Each row was made from one small tree. The marks that hang from a mark follow it in brackets, in alphabetical order. Every link used is in the known rows. Write each row's tree.
Known rows
nopok[zuzi[lifiger rofu[zatib]]]: [  5.1  27.6   1.2 -14.5  11.1 -11.6  -4.0   8.2 -11.5  16.1 -14.1 -29.2
  23.4  21.8  -2.0 -31.4  36.3  -8.9 -11.7 -26.4   0.2  32.9   5.8 -21.3
  18.0  -9.3 -15.0 -14.2  27.4 -11.8 -47.4  49.4  -8.7  -2.4  17.8]
zuzi[lifiger rofu]: [  7.4  35.0 -10.9  -5.1   8.3   7.0 -10.7  12.4   5.6  23.2  -2.7 -27.8
  11.8  35.5  20.3 -35.2  34.2  -3.8  -8.6 -22.8  12.2  40.5 -27.7 -13.3
   9.8  11.6  -7.7  -2.2  15.5   5.6 -37.9  36.8  14.5  -8.7  -3.6]
lafe[zatib[lifiger nopok rofu]]: [ -9.2  35.7  37.6 -15.0   5.1  28.8  -4.2 -13.7 -15.7  13.7   5.2 -14.3
 -38.4  58.8  12.2  61.5   9.8   5.9 -25.4 -11.7 -26.4  -6.2  33.7  -9.5
   0.2  44.9  -2.7  13.7 -40.9  25.3 -35.5   9.6  22.2  -1.4  26.6]
rofu[zatib[lafe nopok]]: [ -3.9  27.1  18.8   2.0 -12.5  12.6  -0.2 -29.8 -40.1  -6.3  15.5 -18.1
 -16.6   8.1  -2.3  22.0  26.3  -2.4  16.6  -9.2 -31.8  -7.9  23.1 -14.2
  12.1  25.6 -25.6 -19.1 -11.3  20.0 -26.3  15.5  21.6  -2.2  13.5]
lifiger[nopok rofu]: [-19.8  29.7  29.0  -5.9  22.4   9.1  -9.1  -1.7   1.5  41.3   2.0  15.0
 -31.6  30.0 -13.6 -12.7  12.4   7.6 -19.4  16.4  19.9  33.7   7.7 -10.6
  12.8   9.5 -17.6 -31.8  -9.7  20.9  -9.3  -3.0 -25.8  -0.3 -17.8]
zuzi[rofu]: [  6.7  29.7   1.3 -10.4   6.0  14.5  -8.7   4.9   8.3  21.2   4.3  -4.9
   6.5  29.2  10.4  -4.5  32.1  -0.1  -3.2 -20.6   1.3  26.3  -7.9 -13.4
   0.9  12.1  -9.7  -4.9  19.4   8.8 -27.0  20.4   1.3 -11.5   5.8]
rofu[zatib[lafe lifiger nopok]]: [ -5.5  29.5  33.0  10.1  -9.2  14.6   7.6 -35.3 -36.5  -2.1  21.3 -17.3
 -20.7  18.5  -1.8  28.7  23.3   3.4   8.8 -21.6 -31.7 -18.6  27.3 -12.3
  12.7  35.8 -23.8 -11.6 -24.2  12.8 -30.5  20.4  37.2 -12.1  13.5]
nopok[rofu[zatib[lafe]] zuzi]: [ -5.5  10.5  11.4   6.2  12.4  -8.5   8.2   0.3 -22.1  10.5 -22.6  15.2
  35.2  -2.4 -19.2  -0.7  29.2  -7.1   7.2 -20.4 -21.1  -4.6  61.9 -41.4
  -3.7 -17.2 -19.8 -39.5  27.0  -8.9 -33.8  11.1 -25.5   9.5  20.9]
nopok[rofu[zatib[lafe lifiger]] zuzi]: [ -5.8  12.8  22.0  12.7  15.5  -6.5  14.4  -3.7 -20.0  14.2 -18.1  16.2
  31.8   7.0 -19.9   5.2  25.8  -1.6   1.0 -28.2 -22.0 -12.1  68.3 -39.5
  -4.0  -7.8 -18.0 -32.4  16.5 -14.8 -36.8  15.7 -13.2   2.6  20.4]
zuzi[lifiger rofu[zatib[nopok]]]: [ -0.3  43.9  -5.0 -12.0   1.6   5.8 -18.1  -1.5 -14.4  11.8  10.9 -43.8
 -10.7  36.6  12.9 -25.9  38.8  -4.2  -3.3 -21.2  -3.3  42.8  -9.7 -16.5
  21.1  21.0 -14.2  -3.3   2.7  11.7 -59.1  48.5  22.9 -10.7  14.3]
rofu[zatib[lafe lifiger[nopok]]]: [ -6.8  31.8  37.1  -2.1  -2.0   9.3  10.9 -26.2 -36.0   3.2  11.8  -9.2
 -23.1  20.4 -11.6   9.4  16.9  10.7   7.9 -10.8 -23.0 -13.3  25.0 -13.3
  14.5  36.9 -26.8 -21.0 -11.5  12.0 -20.3  25.6  21.8 -12.1   8.1]
zuzi[rofu[zatib[lafe lifiger nopok]]]: [  4.2  39.8  18.9  -0.1  -9.5  21.7  -4.7 -16.0 -17.4   9.0  18.8 -15.4
 -13.4  35.8  11.8  17.6  39.4   3.7   2.9 -40.5 -23.5   5.3  15.0 -23.5
  12.2  35.2 -19.9  -0.6  -3.7  17.0 -45.5  32.3  26.2 -20.1  13.1]
zatib[lafe[rofu] lifiger[nopok[zuzi]]]: [ -6.7  41.2  38.6   9.5  14.3   9.9  14.0 -13.4   4.6  22.8   9.3  14.2
  -7.1  44.4   2.7  20.1  10.0   4.3 -16.1 -25.4  -4.8 -17.3   4.6 -11.7
   7.5  16.3 -22.6  -3.6 -11.0  13.5  -2.4  22.2  -5.4  -2.4 -15.3]
nopok[rofu zuzi[lifiger]]: [ -5.7  12.9  -5.0   9.3  29.1 -17.1   2.1  16.0  10.0  25.1 -27.8   5.0
  38.5  13.1  -8.1 -31.3  21.5 -12.0  -8.6 -10.1  10.3  19.0  29.8 -29.2
  -6.4 -30.7  -7.1 -26.8  21.3 -22.7 -40.5  11.8 -21.6  13.5   7.4]
zuzi[lifiger[lafe]]: [  7.7  20.1  -6.8  11.1  21.7  -0.5  13.0   0.8 -20.7  20.5  13.3 -21.1
  28.4  26.8   8.5 -40.2  27.1   1.1 -12.9   1.0  10.8  22.3 -28.0  -8.0
  36.9   6.9  -8.1  -6.1   0.8  -1.3  -0.3  21.8  21.3   3.8 -10.4]
zuzi[lifiger[lafe] rofu[zatib[nopok]]]: [ 10.5  43.1  -9.1  -3.1  10.8   6.8  -4.3   1.6 -29.0  18.5  28.9 -37.1
   7.7  46.0  15.3 -37.7  49.7   0.9 -10.5 -20.6  -1.0  46.1 -14.8 -26.4
  49.4  20.0 -13.4   3.8   2.6  10.7 -41.7  47.7  22.9  -8.3  10.7]
zatib[lifiger nopok]: [ -9.2  31.8  29.7  11.2   8.2  13.3   0.5 -24.6   9.6  13.7  27.2  -5.5
 -31.5  39.6   2.1  27.0  10.5   0.1  -8.9  -9.7  -3.9  -7.1   6.0   3.3
   0.7  23.0  -9.0   4.4 -34.8  -1.1 -37.4   2.7  33.7 -10.8   5.8]
lifiger[lafe[zatib[nopok[zuzi]]] rofu]: [ -8.8  21.7  20.1  -1.4  31.7  17.4   6.9  -1.9 -26.0  47.4  17.7   3.8
   7.2  37.2   2.7  13.0  27.1   8.2 -41.0  10.4   3.3  37.0  22.5 -29.2
  48.1   0.0  -6.9  -5.7 -12.4  21.7   3.1   8.4 -21.8  12.0  -8.3]
lifiger[lafe]: [  8.3  16.3   3.8   8.2  20.7   6.7  16.9  -4.7 -21.8  20.3  24.3   3.7
  25.8  24.1  -1.1 -12.8  26.4   5.2  -9.6   4.9   0.8   8.5  -8.1 -10.8
  35.1   7.1  -8.4  -7.8   4.6   4.2  14.3   2.4   8.9   0.5  -0.7]

Which tree is each row?
[ -0.9  25.6  24.1   7.0  32.0   7.3  19.7  -9.9 -11.4  31.5  35.6   5.8
  15.9  44.8  -1.9   7.7  15.9  10.1 -27.6 -10.1  -0.3   2.7  -5.9  -0.6
  33.0  25.6  -3.2   8.8 -11.2   4.4  18.2  19.9  19.4  -6.6  -5.6]	zatib[lifiger[lafe[rofu]]]
[-18.8  30.5  42.5   3.3  23.5  12.2   2.1  -8.2   4.4  41.2   9.1  11.9
 -31.9  40.3 -12.7  -0.1   9.2  13.4 -26.3  -0.6  14.8  15.1  12.6  -5.9
  10.7  23.9 -14.6 -17.2 -22.0   7.6 -14.3   4.3   0.0 -12.2 -13.0]	zatib[lifiger[nopok rofu]]
[ -6.1  13.2   9.3   5.2  23.2 -10.6   3.3   6.0  -4.6  30.5 -21.0 -11.3
  26.8  15.1  -7.0 -27.9  23.1 -10.1 -25.8 -10.1  15.5  27.4   4.0 -11.0
  12.8 -18.1 -14.3 -23.9  12.4 -12.9 -18.4  21.6 -18.9   8.2  -8.0]	nopok[zuzi[lifiger[rofu]]]
[-17.2  28.4  44.4   5.1  27.3   1.3   5.2  -5.3   7.8  42.9   0.5  16.6
 -19.5  39.6 -16.0  -3.2  10.9   8.1 -30.6  -6.2  15.5  12.5  21.0 -10.5
  11.0   5.0 -16.4 -20.0 -14.5  -3.0 -21.4   8.9 -15.7  -8.7  -9.1]	zatib[lifiger[nopok[zuzi] rofu]]
[ -2.6  29.3  11.1  -7.3  29.6  -3.0  10.2 -11.4 -31.0  22.0  38.7  -3.2
  18.0  36.2 -10.5   3.7  27.3  -0.8 -22.7   0.7  -9.2  18.7   5.7 -10.5
  51.3   6.9 -10.5  -2.5   0.4  13.1  10.2  27.9  -7.9   8.5  12.9]	lifiger[lafe[rofu[zatib[nopok[zuzi]]]]]
[  5.1  40.3  16.5  -4.2   6.8  14.9  -2.1  -9.8 -17.7  18.3  35.1 -14.4
  -9.5  45.9   4.2   2.7  38.5   7.4 -10.1 -28.1 -13.4  21.6  10.7 -21.3
  33.2  30.8 -13.1   4.4  -3.7  10.5 -40.8  33.6  24.6 -19.6  20.5]	zuzi[rofu[zatib[lifiger[lafe] nopok]]]
[-20.7  30.5  40.7 -25.4  29.2  13.5   0.2  -4.4  -1.6  40.0  -4.3  -4.0
 -33.2  42.2  -4.4  24.2  -0.2  12.2 -33.3  13.6   2.9  24.9  30.9 -17.1
  12.9  12.1  -6.9  -8.3 -16.3  14.3 -20.0  22.3 -17.7   1.0  -2.3]	lafe[zatib[lifiger[nopok[zuzi] rofu]]]
[ -1.3  23.0   9.1  29.0  -0.4   9.1   2.9  -7.8   4.3   8.2  -4.3  21.8
  12.5  15.2   9.1  20.8  29.4 -11.6   6.8 -25.6 -14.0 -16.3  38.0 -38.4
 -10.7 -14.0 -21.1 -18.5  -3.1   3.4 -43.3 -10.2 -11.2  12.8   1.1]	zatib[lafe nopok[rofu zuzi]]
[ -2.9  26.3  -3.1  19.8  24.5  -6.4   0.3   4.5   8.1  20.9   6.7   3.9
  14.2  32.5   1.6 -16.4  27.1 -10.4 -12.6  -6.7   6.8  17.3  20.5 -30.7
  14.4 -22.5  -8.8  -9.8  -6.4  -9.2 -48.8   3.3  -7.2  13.1   7.2]	zatib[nopok[rofu zuzi[lifiger[lafe]]]]
[ -0.2  24.8   2.1 -13.6  33.9  -8.4  11.3   6.3 -14.0  28.1   0.2 -20.0
  31.5  34.0   4.8 -16.1  17.8  -5.7 -31.6   1.4   5.6  27.3  -6.8 -15.4
  36.2 -13.9  -5.0   0.2  12.2  -1.1  -1.5  40.3 -15.4  16.1   0.4]	nopok[zuzi[lifiger[lafe[rofu zatib]]]]
[-11.0  24.7  11.2  10.4   5.7   8.5  -4.5 -11.8 -35.3  23.4  -2.5 -29.3
  -0.9  14.1   3.7 -16.3  31.8  -2.1 -10.3 -10.1  -2.2  27.5   6.0 -14.0
  24.3  20.7 -22.4 -24.8 -10.7  15.6 -21.7  26.9  13.7   1.4 -12.5]	zuzi[lifiger[rofu[zatib[lafe nopok]]]]
[-11.2  34.7  10.0  -7.3  34.0  10.5   1.5   8.2 -21.9  45.3   7.9 -17.0
 -10.2  45.8   7.3 -35.3  18.8  14.5 -34.1  22.4  21.8  52.7  -9.8 -23.2
  51.4  11.2 -10.5 -12.0 -13.6  24.2  -2.3  25.5  -9.5   8.3 -22.9]	zuzi[lifiger[lafe[zatib] nopok rofu]]
[ -8.8  34.4   9.3 -14.2  38.4  12.6   4.3   9.9  -5.8  32.6  18.1  17.1
 -14.5  47.8  -1.5 -10.2  11.0  17.9 -13.8  31.8   6.1  29.8  24.7 -41.1
  31.3   0.7  -3.9 -10.2  -4.1  24.0 -11.2   3.9 -20.8  11.6   1.5]	lifiger[lafe[zatib] nopok[rofu]]
[ -8.3  13.1   7.7   4.6   8.8   5.7   2.9  -6.3 -29.4  10.9  -8.8   9.7
  18.2  -1.4 -12.2   2.9  26.6   1.3  16.7 -11.0 -22.9  -0.3  50.4 -32.3
  -6.1  10.3 -15.7 -36.0  15.0   8.4 -21.6   5.3  -1.0   2.2  13.0]	nopok[rofu[zatib[lafe]]]
[-18.4  31.9  16.1 -14.3  20.9  -1.6  -9.8  -2.1  -4.1  17.8   1.7  10.6
 -27.6  23.3 -22.4 -16.4  10.1   5.6   6.4  18.8   0.7  20.0  36.1 -24.8
  -0.3   5.1 -15.3 -33.8   1.7  11.8 -38.3   5.4 -16.1   1.6  16.5]	lifiger[nopok[rofu[zatib]]]
[ -3.7  41.7  19.2 -22.3  12.1  -5.0  -7.6   3.0   4.4  16.4  -0.9  -2.1
 -21.1  36.5 -12.1 -19.5  20.5   0.1  -7.0  -2.4   5.3  24.6  12.7 -22.3
  12.6  -4.8 -20.0 -20.7  15.0   3.6 -42.4  27.8 -27.8  -4.3  18.6]	lifiger[nopok[zuzi[rofu[zatib]]]]
[ -2.5  19.3  27.4  -3.5  17.0   1.3  18.6 -20.7 -43.7  11.6  24.6 -13.9
   5.8  23.9 -19.3  -1.4  23.4   9.8  -6.5  -3.6 -18.9   2.9  23.9  -8.6
  36.6  30.7 -12.8 -12.1  -5.2  -1.5  -4.1  27.8  27.7 -12.8  19.6]	rofu[zatib[lifiger[lafe]]]
[ -3.8  30.7  24.4  14.7  32.4   5.8  16.8  -0.6   4.7  32.4  26.2  24.1
  -5.2  50.5  -9.6 -15.1  14.0  16.7 -16.4   1.2   9.3   3.9  18.8 -24.5
  22.8  13.2  -8.5  -7.9 -15.0  -1.2 -14.3   0.8   7.3  -7.7  -2.2]	zatib[lifiger[lafe nopok[rofu]]]
[-19.3  20.9  33.9 -20.0  24.1  22.5   1.6 -10.4 -13.3  39.3  -1.9 -11.2
 -19.8  30.6   2.2  34.8   4.6  13.4 -27.0   6.6  -5.2  21.8  23.9  -9.8
   8.2  26.9  -0.6  -3.6 -14.9  15.4  -7.3  20.4   4.0  -2.6  -4.9]	lafe[zatib[lifiger[rofu]]]
[ -6.1  12.2  19.2   5.8  32.3 -14.9  17.7   3.0 -19.6  23.8  -2.2  16.1
  35.0  17.5 -30.0 -10.7  26.5   1.2 -11.2 -15.0 -11.0   3.1  63.5 -37.5
  16.3 -11.5 -11.6 -27.0  16.6 -22.4 -31.1  17.4 -15.3   2.1  27.5]	nopok[rofu[zatib[lifiger[lafe]]] zuzi]
[-10.4  36.1  41.0 -24.9  11.4  23.1  -0.9  -3.2 -14.8  18.8  -3.6  -7.9
 -38.1  59.1   2.4  41.0   3.2  13.4 -25.6  -2.0 -17.1  -0.9  30.6 -12.5
   1.3  44.0  -6.0   2.7 -27.5  25.3 -23.1  14.5   6.2  -2.7  21.3]	lafe[zatib[lifiger[nopok] rofu]]
[ -4.3  29.9  34.2  -8.4  20.0  -7.0  16.3 -16.3 -32.3  14.7  22.6  -7.3
  -8.9  32.9 -25.7 -12.3  18.4  10.2 -11.9   1.4 -10.1   6.4  25.6 -15.4
  38.6  16.0 -18.1 -15.7  -5.5  -5.1 -17.5  31.4   6.3 -10.0  21.3]	rofu[zatib[lifiger[lafe nopok[zuzi]]]]
[-11.9  13.0  25.0   3.8   5.4  13.9   2.3 -14.8 -46.9  27.3  -6.0  -1.6
   8.4   0.0 -12.1   7.0  31.2   5.9  -7.2 -11.1 -13.8  15.4  30.4 -17.1
  18.5  24.3 -24.0 -38.1   4.4  21.5   2.2  12.5  -4.1  -2.5  -7.0]	lifiger[rofu[zatib[lafe]]]
[-13.4  16.0  18.5  -1.7  21.8  -0.7   3.5  -6.7 -17.6  19.8   0.4   7.4
   6.8  12.7 -21.4   4.0  17.6   4.7   3.5  -6.2 -14.4   5.9  54.9 -22.1
  -3.9  15.4  -8.6 -27.2   4.2  -4.6 -31.9  11.9   7.5  -5.2  22.0]	nopok[rofu[zatib[lifiger]]]
[ 10.3  37.7   2.4  22.8 -11.3  12.1  -1.9  -5.9   4.0   6.3  -0.8 -12.9
   7.3  30.5  26.8   2.0  40.3 -12.5  -0.9 -42.3  -7.6   1.4  -5.3 -28.7
   9.0  -3.8 -25.0  -1.2  -2.3   7.0 -50.6  20.0   7.1   3.2  -7.0]	zatib[lafe nopok[zuzi[lifiger rofu]]]
[-18.7  31.7  29.6 -26.0  26.0  16.6  -3.8  -5.3   4.1  28.3   0.5  -2.2
 -38.2  41.4  -0.4  25.1  -5.2  13.7 -13.5  19.6  -1.6  14.9  31.8 -20.3
  -0.5  17.3  -0.7  -2.9 -15.5  15.0 -29.8  17.6   0.1  -0.1   5.6]	lafe[zatib[lifiger[nopok[rofu]]]]
[ -2.0  24.9  20.5  28.6  29.2   0.4  15.1  -4.8   9.7  28.3  25.1  23.2
  11.5  45.9  -5.5   6.6  25.1   0.5 -20.8 -20.1   1.0  -4.9  37.5 -32.3
  20.9  -8.5  -6.5   0.8 -20.0 -15.5 -40.6  -2.7   5.7   0.2  12.5]	zatib[lifiger[lafe] nopok[rofu zuzi]]
[  4.5  43.2  13.2 -25.6  29.9   8.5   5.1  13.0  -3.0  30.7  16.5   2.3
  -8.2  58.5   5.7 -12.4  22.6  12.4 -26.2  10.2   8.5  35.7   4.9 -39.3
  46.9 -10.6 -10.7   1.3   9.0  18.3 -19.4  29.4 -31.5   5.3   6.3]	lifiger[lafe[zatib] nopok[zuzi[rofu]]]
[-10.3  22.0  17.1  -2.8  30.5  25.0   3.2  -3.9 -28.1  45.8  24.2   1.8
  -2.1  38.2   6.4  15.6  26.5  13.0 -36.3  14.7   1.3  39.6  15.3 -24.1
  49.6  13.3  -5.7  -4.0 -18.9  30.7   7.3   4.1 -10.2   8.6 -12.0]	lifiger[lafe[zatib[nopok]] rofu]
[ -0.2  38.7   7.7 -18.2  -1.8  12.5 -15.5  -8.0 -12.2  11.4  17.2 -19.7
 -16.4  31.6   2.8   4.7  35.9  -2.2   2.7 -18.4 -14.3  29.9   9.4 -17.1
  12.3  21.4 -14.3  -6.2   6.7  15.6 -48.2  31.0  10.6 -12.9  23.4]	zuzi[rofu[zatib[nopok]]]
[  0.4  28.1   8.2  -9.8  21.1  19.2   6.7  -9.3 -21.2  19.2  31.3 -10.2
  -5.4  37.7  10.9  16.8  17.6   8.2 -15.4  18.9  -8.3  19.6   3.0 -18.3
  40.5  11.6  -1.8   8.0 -14.8  20.4  -2.6  10.9  10.1   7.5   3.6]	lifiger[lafe[zatib[nopok]]]
[-12.2  29.5  37.7 -16.1  14.4  -7.1   4.9 -18.2 -22.5  10.7   7.6 -12.4
 -24.5  25.3 -27.8  -2.8   9.8   5.3  -6.0   1.0 -11.5   3.0  31.2  -7.2
  16.1  17.8 -19.2 -22.6  -5.2  -4.5 -31.3  31.4   3.7  -9.9  24.2]	rofu[zatib[lifiger[nopok[zuzi]]]]
[  9.8  24.9  16.6  -5.6  16.2  -4.4  12.1   1.7 -14.8  20.9   7.8  -4.5
  27.4  32.3 -10.4 -11.5  37.3   1.2 -17.5 -31.3  -7.4  15.3  20.5 -25.8
  28.4  -2.0 -13.4  -7.4  22.7 -12.5 -30.2  37.2  -7.6  -9.8  22.9]	nopok[zuzi[rofu[zatib[lifiger[lafe]]]]]
[ -7.9  32.9  23.0 -22.3   2.2  25.8 -11.3  -8.6 -19.9   8.8   1.1 -15.1
 -32.4  48.0  11.9  54.2  14.3   1.1 -17.2  -1.1 -25.4   4.2  26.2 -11.0
   0.0  33.1  -4.1   5.4 -27.0  33.5 -31.9   5.7   6.8   8.3  28.0]	lafe[zatib[nopok rofu]]
[  0.5  32.3  16.8 -16.8   6.4   9.6  -3.8  -5.7 -15.2  18.9  11.2 -16.0
  -3.9  31.4  -2.7   1.2  31.6   5.3  -4.0 -27.3 -13.2  21.3  14.5 -14.3
  11.3  30.1 -11.0  -6.7  11.7   4.5 -35.8  38.4  17.6 -22.4  21.0]	zuzi[rofu[zatib[lifiger]]]
[ -1.8  33.0  -5.4   9.9  31.6  -2.7   5.0  11.5  -3.6  28.0  10.9  -2.1
   7.0  40.8   1.9 -53.3  22.8   6.0 -10.1  12.9  20.9  31.3  -8.5 -27.1
  32.2  -2.1 -10.2 -16.9  -2.3   4.1 -21.0  13.5  -0.1   5.8 -10.8]	zuzi[lifiger[lafe nopok[rofu]]]
[-11.4  32.8  -0.8   0.2  22.8  -4.8  -7.8   8.3   9.4  22.4  -6.9  -8.3
 -11.6  29.9  -0.2 -41.7  11.9  -0.2  -2.0  12.4  18.5  30.3  -3.4 -17.4
   1.4  -0.1 -10.3 -22.7  -3.3   2.9 -38.1  13.8  -1.3   4.8  -6.2]	zuzi[lifiger[nopok[rofu]]]
[ -2.9  34.1   4.1   5.5  22.2  -4.6   0.6  -5.8   1.4  19.1  22.8 -13.1
   5.4  41.1   6.0  -4.9  21.4 -12.2 -23.0  -5.5   7.7  19.4 -11.7  -7.6
  29.0 -10.1  -9.9   3.9 -11.8   1.3 -22.9  22.1  -2.8  12.0   2.5]	zatib[nopok[zuzi[lifiger[lafe[rofu]]]]]
[ -8.6  33.3  12.8   1.2  29.0  -1.0   3.7   1.5 -37.5  37.5  14.4 -17.4
  -2.3  36.5  -9.6 -52.9  30.3  10.3 -25.1  12.9  15.8  47.9  -5.6 -19.8
  54.8  15.6 -18.9 -25.1  -8.7  15.5  -6.5  28.0  -2.8   1.6 -13.2]	zuzi[lifiger[lafe nopok rofu[zatib]]]
[ -4.8  29.4   7.3 -24.6  37.1  15.5   9.5  -2.9 -26.2  32.4  30.7  -6.0
  12.1  42.8   6.2  19.1  13.7   9.2 -29.7  17.7  -5.9  28.9  -7.2 -10.6
  43.4  16.8   2.6   9.7   0.6  30.5  30.4  28.5  -6.8  11.8  -3.1]	lifiger[lafe[rofu zatib]]
[  2.8  41.5  19.4 -13.5  12.8  10.7   0.4  -2.0 -16.7  23.2  25.2  -7.9
 -10.0  48.7  -3.5 -14.7  34.3  13.3 -10.5 -20.8  -5.8  25.6   9.3 -23.0
  33.4  29.5 -14.5  -3.5   6.0   9.0 -30.5  36.6  10.7 -21.4  16.3]	zuzi[rofu[zatib[lifiger[lafe nopok]]]]
